What can hang from each mark
J_58: J_302
J_482: J_219 J_446 J_760 J_978
J_999: J_446 J_510 J_558
J_302: J_58 J_219 J_936
J_510: J_999
J_936: J_302
J_590: J_510 J_978
J_310: J_999
J_549: J_839
J_219: J_302 J_482
J_558: J_549
J_839: J_549

In the rows, 128 means zero.
Known rows, with every way that one mark hangs from another
(J_482 (J_219 J_302) J_446 J_760): [ 72  94 142 150 118  64 136 112 139 106 132 136 144  81 137 124 108 132
 126 124 111 125 128 162 129 136 109 128 111 142 133 116 126]
(J_219 J_302 J_482): [147 129 123 132  99 139 145 121 135 134 104 141 134 120 128 130 138 137
 123 125 144 114 144 105 134 130 137 114 142 132 129 138 128]
(J_219 (J_482 J_760 J_978)): [102 110 136 122 116 146 162 111 150  89 114 144 148 125 174 103 174 109
 108 123  91 147 119 138 105 152 129 140 110 134 133  99 123]
(J_839 J_549): [146 121 107 100 153 118 145 143 138 143 121 132 129 127 153 152 113 100
 125 136  97 122 128 110 131 111 125 142 130 127 103 143 103]
(J_58 (J_302 J_219 J_936)): [151 129 109 155  91 148  68 133  73 153 109 129 110 104 107 156 109 135
 146 120 143 118 122 130 138 116 146 108 168 112 136 145 153]
(J_482 J_978): [117 102 113 114 118 145 159 132 138 123 115 111 139 131 163 113 124 112
 122 126  79 117 125 135 135 107 113 134 121 140 124 136 117]
(J_219 J_302 (J_482 J_760 J_978)): [ 97 125 144 146 106 145 158 106 143  84 118 149 143 116 146  98 156 113
 110 123 131 138 120 132 128 144 132 134 117 132 136 108 129]
(J_549 J_839): [157 113 105  98 151 136 132 173 112 156 117 133 127 127 152 157 124 129
 121 133  93 120 130 119 129 112 116 143 116 131 120 141 103]
(J_936 J_302): [142 155 111 115 120 133 145 133 125 153 111 125 130 134 119 133  96 127
 132 135 111 112 135 103 134 117 130 121 147 151 113 143 125]
(J_999 J_510): [146 119  84 118 141 138 149 131 144 162 148 122 142 187 132 127 116 133
 125 134 113 116 132 123 134 106 113 130 132 131 134 138 113]
(J_482 J_219): [121  54 107 114 118 126 132 129 133 139 116 110 141 102 131 133 115 133
 127 124  81 110 145 134 126 115 110 124 123 143 121 143 119]
(J_590 J_978): [149 117 111 120 127 140 139 134 135 147 115 129 135 121 159 113 103  94
 133 101  81  93 129 137 129 104 116 155 133 148 119 134 113]
(J_936 (J_302 J_58 J_219)): [156 183 117 152 120 146 117 127  84 150 135 124 118 117  85 141  77 159
 141 134 141 105 129 116 135 117 135 113 175 134 126 134 143]
(J_58 (J_302 (J_219 J_482) J_936)): [158 129 120 158  83 155  66 127  77 139  99 136 114 104 116 155 152 138
 140 122 156 132 126 133 120 143 164 102 169 110 143 130 159]
(J_590 (J_510 (J_999 J_446))): [146 141 163 110 139 109 135 163 148 156 128 124 121 130 143 109 114 101
 123 156 135 144 133 141 142 132 116 112 126 138 112 162 135]
(J_219 J_302 (J_482 J_446)): [130 147 135 136 105  86 143 122 142 126 109 135 140 116 160 137 140 134
 130 129 138 119 136 142 128 142 134 111 137 139 133 121 133]
(J_936 (J_302 J_219)): [166 174 112 129 119 136 109 128 112 148 110 126 120 127 104 136 102 136
 141 136 116 104 128 113 133 121 141 116 160 150 130 141 136]
(J_482 J_760 J_978): [ 96 107 126 122 121 137 163 116 146 105 121 137 147 128 166 107 128 108
 113 124  76 133 117 136 122 122 110 146 110 137 126 115 117]
(J_310 J_999): [149 113 131 102 117 123 149 144 131 145 111 115 129 162 120  96 117 128
 131 130 102 112 145 100 132 110 106 134 130 128 121 141 118]
(J_219 J_482): [156 116 113 108 108 140 147 129 141 143  99 133 138 126 158 137 154 133
 120 127 104 122 143 115 111 140 134 118 135 136 125 128 126]
(J_310 (J_999 J_446 J_510 (J_558 J_549))): [143 140 130 105 233 124 148 144 183 127 221 103 114 252  31  99 140 118
 123 131 175 147 111 120 139 111 121 168  82  96 121 132  81]
(J_510 (J_999 J_446 J_558)): [152 146 150 107 178 100 144 136 167 152 128 115 117 154 108 127 122 128
 127 129 136 151 135 110 141 137 118 132  91 120 128 153 128]
(J_482 J_446): [131 130 118 113 119  77 152 131 146 146 116 120 141 127 179 142 113 127
 134 128  83 113 132 144 123 124 113 120 131 143 122 130 121]
(J_302 J_58 (J_219 J_482) J_936): [151 150 123 144 104 159  81 117  87 140 124 134 112 105 117 150 138 162
 143 129 153 127 137 125 116 141 147 104 173 113 140 118 155]
(J_302 J_58 J_936): [120 134 111 128 116 147 117 127  94 151 132 127 116 116 121 145  93 155
 142 126 132 121 140 113 135 113 119 116 161 114 117 136 141]
(J_936 (J_302 (J_219 (J_482 J_978)))): [139 163 133 138 112 154 116 126 119 103 108 118 129 129 125 113 158 117
 130 131 123 126 116 137 123 141 157 120 147 153 142 114 140]
(J_302 J_219): [172 132 106 121 112 138 118 129 124 154 107 128 126 119 133 141 112 138
 138 128  97 100 134 119 128 112 126 118 148 135 138 145 127]
(J_482 J_219 J_446 J_760 J_978): [ 49  65 143 134 129  75 147 113 148  79 135 114 155  92 180 107 138 108
 120 122  62 141 114 191 112 138 104 144  93 148 133  96 118]
(J_482 J_219 J_760): [ 99  62 123 119 122 120 138 113 139 125 123 137 147  93 135 124 122 132
 117 124  75 127 135 135 112 133 110 136 113 140 123 123 119]
(J_510 (J_999 J_558)): [150 142 141 111 145 115 142 133 152 150 112 122 124 143 148 132 118 127
 125 129 140 134 139  92 136 126 119 134  88 125 134 149 136]
(J_999 J_510 J_558): [147 129  89 124 162 140 151 120 165 157 154 116 133 205 103 130 122 133
 129 140 141 120 129 119 132 102 114 139  95 130 133 137 106]
(J_58 J_302): [149 105 105 142  99 137 139 141 101 156 113 128 132 116 128 147  99 130
 127 121 118 113 132 119 137 115 129 118 144 121 119 149 134]
(J_302 J_936): [130 119 109 105 109 138 113 131 121 153 107 129 121 121 144 144 117 128
 138 126 108 120 138 114 132 111 121 117 147 129 121 144 131]
(J_936 (J_302 (J_219 J_482))): [171 176 121 130 108 143 109 126 118 135  99 132 125 126 112 135 144 136
 135 137 129 117 130 116 115 147 160 111 160 149 137 124 139]
(J_310 (J_999 J_446 J_510 J_558)): [150 130 128 115 199 117 152 137 176 147 170  99 120 252  33  82 135 131
 131 142 147 142 130 126 141 111 105 149  89 118 130 135  98]
(J_590 J_510): [148 119 124 114 100 144 142 148 136 151 115 131 133 120 157 118 102  99
 127 159 116 106 136 136 127 107 115 114 132 154  97 156 120]
(J_302 J_58 J_219 J_936): [143 150 112 142 111 151  85 120  82 150 133 127 107 108 109 149  97 160
 147 127 136 115 134 121 133 113 126 110 172 111 136 133 151]
(J_936 (J_302 J_58)): [133 167 115 137 123 141 153 130  99 150 136 124 124 128  99 136  74 151
 132 134 134 113 137 107 136 118 127 117 161 135 113 133 137]

Rows
[143 154 142 103 174 121 137 140 159 129 162 126 120 147 150 150 125 112
 117 117 169 140 116  81 133 127 136 154  80 105 124 144 122]
(J_510 (J_999 (J_558 J_549)))
[109 144 151 143 116  96 128 104 145  80 119 137 144 114 191 114 181 111
 123 127  91 143 105 182  97 164 136 133 119 140 155  84 135]
(J_302 (J_219 (J_482 J_446 J_760 J_978)))
[148 136 153  95 205 116 146 144 177 118 181 108 111 193  51 110 133 113
 125 122 150 139 120 106 134 116 125 164  87 104 106 141  88]
(J_310 (J_999 J_446 (J_558 J_549)))
[120 148 129 151  99 155 112 116  92 131 126 140 116 107 104 139 121 159
 135 125 187 128 142 109 139 133 138 104 169 111 127 127 151]
(J_219 (J_302 J_58 J_936) J_482)
[ 84 124 146 129 120  88 163 109 158  80 120 139 152 125 205 111 177 103
 116 125  86 152 110 172  97 165 125 137 108 141 134  83 125]
(J_219 (J_482 J_446 J_760 J_978))
[ 60  62 138 150 115 131 144 109 134  80 133 127 145  87 121  96 119 115
 115 122 110 127 122 152 142 117 111 142 103 138 133 121 124]
(J_482 (J_219 J_302) J_760 J_978)
[146 205 141 163 117  95 114 122  97 125 132 125 125 118 121 144 123 161
 141 135 150 125 125 151 110 160 152 102 173 141 139  99 153]
(J_936 (J_302 J_58 (J_219 (J_482 J_446))))
[ 80 123 139 127 127  82 166 116 151  94 127 132 151 121 198 110 134 103
 121 124  71 138 108 169 116 135 107 142 107 142 132 100 121]
(J_482 J_446 J_760 J_978)
[145 155 154  97 211 106 140 148 174 132 178 119 112 156 107 144 130 115
 119 117 163 157 115 102 137 135 135 153  82 101 120 146 111]
(J_510 (J_999 J_446 (J_558 J_549)))
[ 68  47 129 127 124 130 146 114 141  91 128 120 149  99 148 101 135 110
 111 120  68 137 122 158 119 127 108 148  99 143 130 111 119]
(J_482 J_219 J_760 J_978)
[153 157 155  87 247 110 121 184 151 133 186 125 104 156 109 164 144 112
 111 123 165 169 105 109 140 135 133 173  62  96 121 140  97]
(J_510 (J_999 J_446 (J_558 (J_549 J_839))))
[ 84  88 124 157 108 141  95 116  84 131 141 116 116  79  77 138  83 163
 143 125 164 117 145 130 154 109 115 109 155 118 122 142 147]
(J_482 (J_219 (J_302 J_58 J_936)))
[117 154 139 162 109 142 155 104 113 117 138 165 134 105 111 128 120 157
 116 126 163 130 138 113 124 149 128 119 145 115 128 110 139]
(J_219 (J_302 J_58) (J_482 J_760))
[151 148 158 121 128 126 131 149 153 146 118 126 121 135 158 113 115  98
 126 159 167 128 131 114 136 121 117 123  86 141 111 156 138]
(J_590 (J_510 (J_999 J_558)))
[ 64  95 136 162 113 135 105 106  90 114 147 141 122  73  81 129  86 159
 134 122 159 132 137 132 141 125 115 120 141 114 126 122 146]
(J_482 (J_219 (J_302 J_58 J_936)) J_760)
[115 149 122 151 106 147 115 119  85 146 135 134 111 107  95 143  76 160
 140 125 174 115 142 107 158 104 118 109 165 111 122 145 145]
(J_219 (J_302 J_58 J_936))
[ 94  75 119 135 104 131  90 124 109 132 116 119 122  86  97 132 106 137
 141 126 140 115 144 127 151 108 124 113 140 132 125 149 136]
(J_482 (J_219 (J_302 J_936)))
[149 138 123 100 236 142 127 179 145 125 215 110 112 240  77 121 151 115
 116 138 181 141 103 105 133 102 121 190  60  94 125 123  71]
(J_310 (J_999 J_510 (J_558 (J_549 J_839))))
[176 125 117 158  87 151 102 130  94 142 100 135 129 108 122 148 145 140
 130 124 138 120 126 133 116 145 160 109 156 120 143 131 148]
(J_58 (J_302 (J_219 J_482)))
[111 155 148 145 107  78 151 109 146 108 117 158 145 107 164 131 145 129
 121 127 132 138 127 143 115 160 132 120 124 135 135 100 133]
(J_219 J_302 (J_482 J_446 J_760))
[ 80  78 135 127 124  65 139 115 145 112 125 130 151  90 168 130 125 126
 124 124  70 132 127 169 105 144 107 134 107 145 129 108 122]
(J_482 J_219 J_446 J_760)
[118 139 131 150 109 171  91 112  88 104 130 120 117 112 130 123 153 144
 137 128 146 136 120 148 120 135 141 114 161 117 142 109 155]
(J_302 J_58 (J_219 (J_482 J_978)) J_936)
[ 63  61 128 143 106 142  98 121 111  97 123 103 127  89 112 106 119 122
 136 123 132 120 129 148 158 102 121 123 125 134 129 139 136]
(J_482 (J_219 (J_302 J_936)) J_978)
[124 120 129 163  84 166  73 127  78 106 109 119 118 108 129 130 166 120
 135 119 151 140 110 154 127 138 162 110 156 113 146 120 159]
(J_58 (J_302 (J_219 (J_482 J_978)) J_936))
[117 140 141 123 117  77 155 112 155 116 111 151 150 119 193 132 164 124
 120 127  94 144 126 152  92 169 130 125 121 140 132  93 125]
(J_219 (J_482 J_446 J_760))
[108 144 138 135 102 138 112 106 123 117 109 166 123 106 128 128 148 132
 124 125 160 142 131 113 125 150 141 119 141 123 130 115 143]
(J_219 (J_302 J_936) (J_482 J_760))
[152 153 147  94 211 126 118 182 135 128 169 130 110 145 153 167 139 110
 111 123 169 151 107  90 134 127 133 173  60  99 123 139 104]
(J_510 (J_999 (J_558 (J_549 J_839))))
[144 135 121 107 197 140 145 138 169 126 202 109 120 240  77 105 136 115
 124 131 178 129 112  97 133 102 121 170  81 104 122 129  89]
(J_310 (J_999 J_510 (J_558 J_549)))
[159 188 127 154 115 153 113 120  90 133 126 130 120 119  93 139 121 160
 137 133 154 119 135 120 116 147 154 107 177 135 134 118 151]
(J_936 (J_302 J_58 (J_219 J_482)))
[139 138 134 165  89 148  72 115  79 122 105 158 119  95 119 147 158 132
 133 121 151 148 115 136 107 160 162 114 158 109 145 111 161]
(J_58 (J_302 (J_219 (J_482 J_760)) J_936))
[107 119 136 121 113  95 156 125 154  98 115 113 149 131 203 116 169 111
 123 125  90 133 121 170 112 145 128 126 118 145 135 101 124]
(J_219 (J_482 J_446 J_978))
[ 98 125 134 138  98 158 114 118 119 100 108 126 124 117 135 110 157 117
 130 124 157 132 127 131 146 126 141 116 141 127 131 126 139]
(J_219 (J_302 J_936) (J_482 J_978))
[129 137 127 129  97 146 106 121 117 132 105 142 121 113 122 134 143 135
 132 125 164 127 140 109 139 131 145 108 155 126 127 135 140]
(J_219 (J_302 J_936) J_482)
[155 125 148 102 174 111 152 136 169 140 132 104 112 192  48  92 128 128
 135 132 123 134 139 117 136 115 109 145  93 123 115 143 103]
(J_310 (J_999 J_446 J_558))
[156 139 118 123 100 149  74 121 114 138  98 138 114 113 138 145 162 138
 140 125 129 125 134 125 114 139 153 106 159 127 140 128 146]
(J_302 (J_219 J_482) J_936)
